Known rows, with every way that one mark hangs from another
(k_904 k_277 k_528): [ 0.51 -0.09 -0.80 -1.07  0.71 -0.85  0.43  0.33  0.00 -1.45 -1.46 -0.91
  0.70 -0.18 -2.24 -0.13 -1.28  0.85  2.84  0.42  0.37  0.35 -1.22 -1.90
  0.32]
(k_893 (k_277 k_432 k_904)): [-1.61 -0.13 -2.59 -0.14  2.30  0.04  1.54 -0.68 -0.89 -2.21  0.04 -1.47
  1.46  0.95 -2.16 -0.03 -0.08  0.21  2.00 -0.05  1.14  0.11  0.57 -2.02
  1.86]
(k_217 (k_277 k_893 (k_904 k_976)) k_400 k_832): [-1.06 -0.10 -0.38 -0.12  2.75  0.72 -0.27 -2.29  0.04 -0.47  1.63 -0.10
  0.72  0.74 -0.97  0.26 -1.73  0.19  1.26 -1.44  2.82 -1.25 -1.50 -4.61
  0.75]
(k_217 k_400 k_832): [ 0.26 -0.46 -1.17  0.78  0.31  0.01 -0.66 -1.69 -0.84 -0.61 -0.34 -0.40
 -0.66 -0.56 -0.42 -0.45 -0.36  1.45  2.73 -0.96  2.23 -1.98 -0.60 -3.03
  1.09]
(k_832 (k_217 (k_277 k_328 k_893 k_904) k_400)): [-0.80 -0.33 -0.96  0.45  2.72  1.66 -1.06 -1.54 -1.11  0.75  2.41 -0.98
  1.44  0.23 -1.71  0.45 -0.12 -1.54  1.03 -0.44  0.86 -0.79 -0.10 -3.92
  0.09]
(k_328 (k_277 k_217)): [-0.33 -0.46 -0.56  0.11 -0.36 -0.12  1.02 -1.41 -1.96 -0.65  0.00 -1.03
  1.40 -0.59 -0.67  0.14 -1.30  0.33  1.80  0.31  0.62 -1.27 -0.53 -1.11
  0.32]
(k_432 (k_277 k_328 k_893 (k_904 k_528))): [-1.60 -0.10 -1.33 -1.67  0.75  0.54  0.26 -0.66  0.95  0.46  2.05 -0.35
  0.38  1.16 -3.14  0.99 -0.87 -0.29  0.31  0.95 -0.54  1.92 -0.76 -0.47
  0.22]
(k_217 (k_277 (k_904 k_528)) k_832): [-0.98  0.10 -0.68  0.02  0.59 -0.42 -1.50 -3.06  0.83  0.01  1.07 -0.65
 -0.42 -0.53 -1.52  0.17  0.04  0.64  2.61  0.82  0.57 -0.34 -0.89 -1.27
  0.47]
(k_217 k_400): [ 0.25 -0.72 -1.64  0.47  1.06  0.77 -0.10 -0.57 -0.69 -1.17 -0.87 -1.15
  0.03 -0.67 -1.31 -0.23 -0.97  1.07  2.72 -1.06  1.57 -1.75 -0.65 -2.80
  1.12]
(k_976 (k_904 k_277 k_528)): [ 0.12  0.03 -1.15 -0.76  1.31 -0.96 -0.97  0.82  0.25 -1.31 -0.94 -0.75
  0.60 -0.32 -2.01  0.19 -0.62  0.06  2.44  0.51  0.23  0.11 -0.74 -1.59
  0.74]
(k_976 k_904): [ 0.24 -0.57 -2.00  0.08  1.04 -0.18 -1.34  0.06  0.03 -0.66 -0.26 -1.14
  0.21 -0.21 -0.98  0.04 -0.52  0.29  1.83  0.56  0.36 -0.49  0.53 -2.08
  1.50]
(k_277 (k_217 k_832) k_328 k_893): [-0.48 -0.87  0.07 -0.09 -0.39 -0.62  0.42 -1.70 -1.51  1.05  2.46  0.06
  0.78  1.34 -0.55  0.50 -0.39  0.36 -0.39  0.66  0.67 -0.44 -0.35 -0.89
  0.50]
(k_277 k_217 k_328): [-0.10 -0.60 -0.98 -0.35 -0.05 -0.43  0.32 -0.81 -0.96  0.29  0.88 -0.94
  0.84 -0.66 -1.69  0.76 -0.58  0.15  0.83  0.59  0.21 -0.53 -0.60  0.28
  0.58]
(k_904 (k_277 k_217 k_328 k_893) k_528 k_976): [-0.53  0.01  0.62 -2.42  1.15 -1.11  1.83  0.92 -0.82 -0.51  0.63  0.06
  1.97  0.79 -2.71  0.93 -2.14 -0.46 -0.27 -0.07  0.73  0.97 -2.62 -1.16
 -0.05]
(k_217 k_277 k_400): [ 0.02 -0.28 -1.23  0.68  1.71  1.28 -0.63 -2.35  0.31 -0.51 -0.41 -1.65
  0.53 -0.84 -1.36 -0.02 -0.97  0.46  3.03 -0.87  0.95 -2.53 -1.02 -3.00
  0.83]
(k_976 (k_904 (k_277 k_217 k_328 k_432))): [-0.50 -0.31 -1.12 -0.87  1.57 -1.21  0.54  1.06 -0.60 -1.53 -0.28 -1.01
  2.39  0.24 -1.81  1.53 -0.04 -0.91  0.52  0.43  0.31 -0.82  0.16 -0.61
  0.47]
(k_976 (k_904 (k_277 k_328) k_528)): [-0.49  0.21 -1.18 -0.81  0.98 -0.76 -0.89  0.90 -0.02 -0.41  0.02 -0.64
  0.63 -0.78 -2.39  0.46 -0.33 -0.44  1.29  0.37  0.08  0.72 -0.94 -0.38
  0.61]
(k_832 (k_217 k_277 k_400)): [ 0.58 -0.16 -0.78  0.46  1.96  0.72 -1.37 -1.95 -0.16 -0.50 -0.62 -1.47
  0.47 -1.10 -1.07 -0.36 -0.26 -0.58  3.47 -0.17  0.77 -2.57 -0.47 -4.65
  0.16]
(k_904 (k_277 (k_217 k_400) k_893) k_528): [-0.14 -0.58  0.36 -0.58  1.62  0.12  0.92 -0.15 -1.57 -1.33 -0.20 -0.36
  1.51  1.19 -2.33  0.70 -1.08  0.44  1.87 -0.98  1.11 -1.19 -1.93 -1.70
  0.13]
(k_832 (k_217 (k_277 k_904))): [ 0.35 -0.26 -1.46 -0.27  1.98  0.08 -1.44 -1.50  0.17 -0.36  0.60 -1.55
  0.91 -0.62 -1.57 -0.02 -0.19 -0.91  2.96  1.35  0.25 -0.51  0.71 -3.78
  0.12]
(k_277 k_217 k_432 k_893 k_904): [-0.95 -1.14 -1.12 -0.41  1.60  0.06  1.54  0.13 -1.30 -1.71  0.54 -1.04
  2.15  2.62 -1.73  1.55 -0.46  0.20  0.31  0.62  0.37 -0.25  0.59 -1.90
  0.73]
(k_400 k_217): [ 0.85 -1.05 -1.71  0.43  0.46 -1.29 -0.02 -0.68 -0.29 -1.05 -1.11 -1.85
  0.17 -0.14 -0.97  1.15 -0.75  1.37  2.53  0.95 -0.29 -0.33 -0.43 -1.31
 -0.02]
(k_217 k_277): [ 0.29 -0.32 -1.11 -0.11  1.05  0.50 -0.38 -2.07  0.85 -0.14 -0.31 -1.82
  0.79 -0.25 -1.18 -0.12 -1.30  0.42  2.39  0.62 -0.15 -1.41 -0.34 -2.62
  0.79]

Rows
[-0.82  0.02 -1.13 -0.17  1.33  0.29 -1.01 -1.99  0.68 -0.37  0.43 -1.47
  0.31 -0.69 -2.39  0.40 -0.55  0.20  2.55  0.73 -0.05 -0.22 -0.92 -0.91
  0.53] | (k_217 (k_277 (k_904 k_528)))
[-1.17 -0.01 -1.03 -2.85  1.62 -0.15  0.84  0.00  1.80 -1.16  0.54 -0.06
  0.40  1.49 -2.88  0.60 -2.39  0.04  0.96  0.62  0.50  1.71 -1.62 -2.57
  0.40] | (k_432 (k_277 k_893 (k_904 k_528 k_976)))
[-2.54  0.07 -1.42  0.07  1.09 -1.18  1.07 -2.19 -1.72 -0.73  2.29 -0.50
  1.40  0.41 -1.82  0.71  1.19 -0.38  0.56  0.18  1.59 -0.42  0.10  0.33
  1.30] | (k_893 (k_277 (k_217 k_832) k_328 k_432 k_904))
[-0.83 -0.70 -1.18 -0.24  0.87  0.46  1.62  0.52 -0.90 -0.48  0.11 -1.04
  1.69  2.24 -1.18  0.59 -0.80  0.20 -0.31  0.46 -0.07  0.11  0.15 -2.73
  0.80] | (k_277 k_328 k_432 k_893)
[-2.25  0.02 -0.72  0.74  1.19 -0.64  1.11 -2.65 -2.12 -0.77  1.07 -0.39
  0.94  0.02 -1.43  0.43  1.15  0.04  1.14 -1.41  2.14 -2.40 -1.06 -0.75
  1.40] | (k_893 (k_277 (k_217 k_400 k_832) k_328 k_432))
[-0.35 -0.43 -1.30 -1.43  0.38  0.62  0.88 -0.82  1.21  0.60  1.46 -0.80
  0.87  1.69 -1.84  0.33 -1.60 -0.21  0.07  0.96 -0.46  0.67 -0.24 -1.97
  0.48] | (k_432 (k_277 k_328 k_893))
[ 0.39  0.35 -0.53 -2.18  1.35 -1.38  1.09  1.10  0.41 -1.97 -1.99 -0.58
  0.78 -0.52 -2.32 -0.28 -2.41  0.54  2.38 -0.11  1.28  0.66 -2.36 -2.82
  0.42] | (k_904 k_277 k_528 k_976)
[-0.93 -0.28 -0.04 -0.94  1.15 -0.68 -0.11  0.63 -1.01  0.08  1.61 -0.22
  1.76  1.02 -2.35  1.23 -0.42 -0.90 -0.24  0.61 -0.33  0.44 -1.00  0.08
  0.35] | (k_976 (k_904 (k_277 k_217 k_328 k_893) k_528))
[-0.79 -0.54 -0.94  0.37  3.48  1.27 -0.14 -1.06 -0.78 -1.38  0.08 -1.25
  1.86  1.71 -1.36  0.66 -0.04 -1.11  1.90 -0.26  0.89 -1.91  0.54 -5.66
  0.09] | (k_832 (k_217 (k_277 k_432 k_893 k_904) k_400))
[-0.60 -0.11 -2.52 -1.49  0.74  0.17  0.09 -0.74  1.56 -0.07  1.35 -0.93
  0.48 -0.63 -2.69  0.79 -0.79 -0.20  1.27  0.92  0.11  0.97  0.13 -0.60
  0.43] | (k_432 (k_277 k_328 k_904))
[-1.93 -0.92 -1.24  0.33  2.17  0.93  1.28  0.06 -2.20 -1.09  1.45 -0.71
  2.06  1.44 -2.19  1.82 -0.05 -0.34 -0.27 -1.04  1.24 -1.07 -0.26 -1.21
  0.60] | (k_277 (k_217 k_400) k_328 k_432 k_893 k_904)
[-0.13 -0.77 -0.04 -0.66  0.49  0.07  0.09 -2.70  0.38 -0.19  1.31  0.20
  0.23  1.65 -0.99  0.57 -0.74  0.48  1.54 -0.18  1.16 -2.12 -0.72 -2.40
  0.30] | (k_432 (k_277 (k_217 k_400 k_832) k_893))
[-0.50 -0.08 -0.34 -0.20  1.01 -1.21  1.06 -0.88 -1.49 -1.40 -0.41 -0.18
  1.66 -0.09 -1.35  1.11  0.28  0.27  1.39 -1.11  2.20 -2.30 -0.85 -1.61
  0.01] | (k_904 (k_277 (k_217 k_400 k_832) k_328 k_432))
[-0.34  0.00 -0.62 -2.19  2.24 -0.59  3.01  2.00 -0.44 -1.62 -0.85 -0.73
  2.74  2.11 -1.81  0.62 -2.53 -0.40 -0.42 -0.30  1.34  0.76 -1.05 -4.16
  0.36] | (k_904 (k_277 k_328 k_432 k_893) k_976)
[-1.84  0.00 -0.68 -0.05  0.46 -1.35  1.33 -2.37 -1.53 -0.39  1.18 -0.51
  1.05  0.54 -1.12  0.27  0.79 -0.16  0.63  0.17  1.18 -1.21 -0.37 -0.19
  1.26] | (k_893 (k_277 (k_217 k_832) k_328 k_432))
[-0.85  0.04 -1.48 -0.40  1.97  0.04 -0.44 -0.90  0.08 -0.55  0.41 -1.59
  1.57 -0.41 -1.75  0.75  0.54 -1.49  1.40  1.35 -0.15 -0.57  0.66 -3.26
 -0.16] | (k_832 (k_217 (k_277 k_328 k_432 k_904)))
[-2.08  0.14 -1.49 -1.20  1.98 -0.68  1.42 -0.80 -1.33 -0.59  2.32 -0.50
  1.47 -1.01 -2.90  0.33 -1.05 -0.76  0.26 -0.52  1.98  0.88 -1.47  0.16
  1.58] | (k_893 (k_277 k_217 k_328 (k_904 k_976)))
[-0.51 -0.65 -0.69 -0.09  1.80  0.77  1.10 -1.37  0.39 -0.93 -0.63 -1.70
  1.89  2.60 -0.74  0.46 -1.22  0.05  1.02  0.64 -0.51 -1.32  0.15 -4.03
  0.64] | (k_217 (k_277 k_432 k_893))
[-1.52  0.08 -0.21 -1.43  0.81 -2.18  0.68 -0.42 -0.33 -2.11 -0.44  0.28
  0.31  0.10 -1.77  1.22 -0.17  0.63  1.31  0.50  1.80 -0.35 -1.61 -1.31
  0.39] | (k_277 (k_217 k_832) k_432 (k_904 k_528 k_976))
[-1.79  0.10 -1.04 -1.18  2.92  0.71  1.63 -0.33  0.22 -0.66  1.08 -1.16
  2.30  1.61 -1.96  1.16 -1.69 -0.95 -0.69 -0.03  0.81  0.40 -0.90 -3.27
  0.50] | (k_217 (k_277 k_328 k_432 k_893 (k_904 k_976)))
[-1.14 -0.63  0.42  0.29 -0.10 -0.51  2.05 -1.82 -2.48 -0.91  0.38 -0.25
  1.90  2.49  0.55  0.57 -0.62  0.33  0.47  0.46  0.90 -1.59  0.06 -2.92
  0.18] | (k_328 (k_277 (k_217 k_832) k_432 k_893))
[-1.01 -0.67  0.35  1.14  0.03  0.50  0.85 -2.56 -3.07 -0.07  1.43  0.13
  1.19  0.98  0.23  0.12 -0.90  0.59  1.12 -1.13  2.30 -2.42 -1.02 -2.69
  0.32] | (k_328 (k_277 (k_217 k_400 k_832) k_893))
[-0.64 -0.02 -1.48  0.40  2.31  1.06 -1.56 -1.64 -0.61  0.25  1.44 -1.14
  0.74 -1.86 -2.07  0.36  0.29 -1.41  2.22 -0.29  1.04 -1.24 -0.22 -3.06
  0.02] | (k_832 (k_217 (k_277 k_328 k_904) k_400))
[-1.97 -0.11 -0.65  0.66  0.79  0.57  0.27 -1.48 -2.68 -1.23  0.50 -0.43
  0.75 -1.52 -2.13  0.88 -0.20  0.28  2.50 -1.11  1.62 -1.25 -1.82 -0.11
  0.26] | (k_328 (k_277 (k_217 k_400) (k_904 k_528)))
[-1.49  0.49 -1.05 -0.06  2.09  0.28 -0.69 -2.43  0.13  0.16  1.67 -0.23
  0.26 -1.87 -1.51  0.41 -1.02 -0.24  1.37 -1.51  2.89 -1.13 -1.91 -2.57
  0.59] | (k_217 (k_277 k_328 (k_904 k_976)) k_400 k_832)
[-1.32 -0.30 -1.22 -0.23  0.81 -0.36  1.07 -1.86 -1.45  0.19  1.76 -1.10
  1.24 -0.45 -2.08 -0.03 -0.20 -0.33  0.91  0.06  0.63 -0.36 -0.70  0.68
  1.49] | (k_893 (k_277 k_217 k_328))
[-0.22 -0.47 -0.43  0.01 -0.84 -1.25 -0.29 -1.88 -0.95  0.70  1.49 -0.23
  0.19 -0.67 -0.79  0.40 -0.05  0.49  0.80  0.66  0.92 -0.89 -0.47 -0.03
  0.50] | (k_277 (k_217 k_832) k_328)
